Each row was made from one walk, in order. Every step used is in the known rows, and no mark comes twice. Write each row's walk.
(in the rows, 128 means zero)
Known rows:
nezi, nikesu, ritadeb, lugon, gifez, sudob, desob: [125 141 111 115  82 162 136  77  89 137 148 147 115 151  77 125  91 164
 131 128]
ritadeb, lugon: [119 140 124 107  95 188 144  58 123 140 152 128  89 152 111 123 147 121
 140 119]
vamasa, desob, lugon, gifez, sudob: [114 148 139 124 103 187 168  96 112 162 176 148 118 169 103 124 128 138
 119 112]
nezi, nikesu, ritadeb, lugon, gifez, sudob: [114 145 115 118  99 175 136  67  98 139 158 140 113 156  82 128 102 154
 136 133]
nubug, ritadeb: [125 134 137 111  97 191 153  55 100 136 162 122  32 155 115 105 148 130
 138 135]
gifez, sudob, desob: [117 144 122 106  76 174 145  96  85 146 146 132  99 155 101 126 112 131
 143 116]
nubug, ritadeb, vamasa, desob, lugon, difi, nikesu, nezi: [114 141 135 102 116 180 143 125 122 152 168 124 134 173 102 101 120 128
 109 134]
sovaf, gifez, sudob, desob, vamasa: [ 94 142 130 112 100 180 162 104  51 139 162 141 141 170 127 124  75 142
 147 118]
difi, nikesu, ritadeb, vamasa: [114 151 119  98 117 169 143  62  81 150 140 117 115 149  84 125 107 115
 149 142]
vamasa, desob, lugon, difi, nikesu, ritadeb: [127 160 125 107 115 177 182 177 101 171 188 144 100 167  92 108 107 135
 124 127]
ritadeb, vamasa: [107 140 133 102 104 179 139   4  89 141 147 114 121 164  90 117 143 111
 142 130]
ritadeb, lugon, gifez, sudob, desob, vamasa: [133 135 125 116  96 177 149  85  98 145 144 149 143 169 107 129  95 140
 128 113]
gifez, sudob: [109 147 127 109  92 187 145  86  97 148 157 125 104 162 103 131 123 124
 147 122]
nezi, nikesu, ritadeb, vamasa, desob: [ 99 147 127 112 107 182 160  21  96 145 157 130 128 153  92 122 125 144
 135 128]
nezi, nikesu, ritadeb, vamasa, desob, lugon, difi: [104 151 132 107 107 177 165  70  92 154 182 140 160 178  75 105 122 155
 115 128]
lugon, gifez, sudob, desob: [127 140 127 114  86 165 145  74  73 148 154 137  98 163  81 117 111 129
 136 124]
difi, nikesu: [127 145 129 100 115 184 155  95  90 153 175 121  74 157  88 115 115 107
 154 136]
lugon, difi, nikesu, ritadeb, vamasa: [120 153 119  94 119 161 138  92  69 153 152 114 126 176  70 108 107 114
 140 144]
nezi, nikesu, ritadeb: [114 146 122 110 102 183 162  56  76 143 181 136  88 147  75 112 111 149
 150 144]
sudob, desob: [127 139 127 104  85 174 159  67  83 146 158 133  81 149  89 110 128 126
 143 123]
ritadeb, vamasa, desob: [104 142 136 109 107 186 155  18 111 152 146 122 121 164 112 122 154 113
 132 113]

Which walk is each row?
[112 156 126 105 116 180 166  95 107 162 153 134 131 149 101 129 111 129
 128 125] : difi, nikesu, ritadeb, vamasa, desob, lugon
[115 146 137 117 100 182 153  85  89 154 176 142 121 169  79 118 119 136
 129 128] : desob, lugon, gifez, sudob
[134 137 137 112  95 170 167  65  74 153 178 151 100 154  66  98 123 139
 124 130] : sudob, desob, lugon, gifez
[107 151 129  97 119 176 147 129 114 162 175 129 183 175  82 107 111 118
 118 128] : ritadeb, vamasa, desob, lugon, difi, nikesu, nezi
[133 142 112 120  95 170 156 106  90 147 132 154 140 154 107 135  80 155
 128 119] : nikesu, ritadeb, lugon, gifez, sudob, desob, vamasa
[140 128 130 120  93 180 145  82 106 134 138 145  92 170 127 123 105 149
 120 119] : nubug, ritadeb, lugon, gifez, sudob, desob, vamasa
[115 144 114 108  96 184 149  61 108 136 163 138  97 143  93 122 117 151
 143 133] : nezi, nikesu, ritadeb, lugon
[ 98 151 132 122 106 177 156  45  94 154 165 145 165 167  79 127 105 158
 116 126] : nezi, nikesu, ritadeb, vamasa, desob, lugon, gifez, sudob
[119 157 115  94  90 152 135 157  72 156 142 132 166 174  70 121  74 139
 125 128] : gifez, sudob, desob, lugon, difi, nikesu, ritadeb, vamasa
[141 145 110 112 108 166 152 145  89 152 139 151 134 157 101 138  57 145
 135 126] : difi, nikesu, ritadeb, lugon, gifez, sudob, desob, vamasa
[123 149 129 102  75 169 150 147  81 154 171 142 136 178  82 109 108 143
 124 115] : gifez, sudob, desob, lugon, difi
[123 144 112  94 111 173 126 155 120 148 168 124 132 167  84 110 109 114
 137 135] : ritadeb, lugon, difi, nikesu, nezi
[130 160 113  99  86 158 153 209  71 161 165 143 126 165  75 116  70 147
 130 128] : gifez, sudob, desob, lugon, difi, nikesu, ritadeb
[123 150 112 105  96 173 148 106 105 145 150 133 105 163  96 110 133 135
 133 128] : nikesu, ritadeb, lugon, difi
[119 150 139 110 101 188 180 116 110 162 192 143 111 179  96 100 146 132
 117 113] : vamasa, desob, lugon, difi
[108 154 129 109 103 175 167  86  99 159 157 137 152 172  94 109 136 139
 113 120] : nikesu, ritadeb, vamasa, desob, lugon, difi
[132 145 122  95 110 175 138 127 113 149 169 121  96 178  89 108 125 108
 138 125] : ritadeb, lugon, difi, nikesu
[136 148 104 109  94 156 136 136  91 149 130 140  96 146  92 132  82 136
 136 127] : difi, nikesu, ritadeb, lugon, gifez, sudob, desob
[115 151 139  99 117 178 157 105 106 163 177 126 144 189  87 107 125 112
 119 119] : ritadeb, vamasa, desob, lugon, difi, nikesu
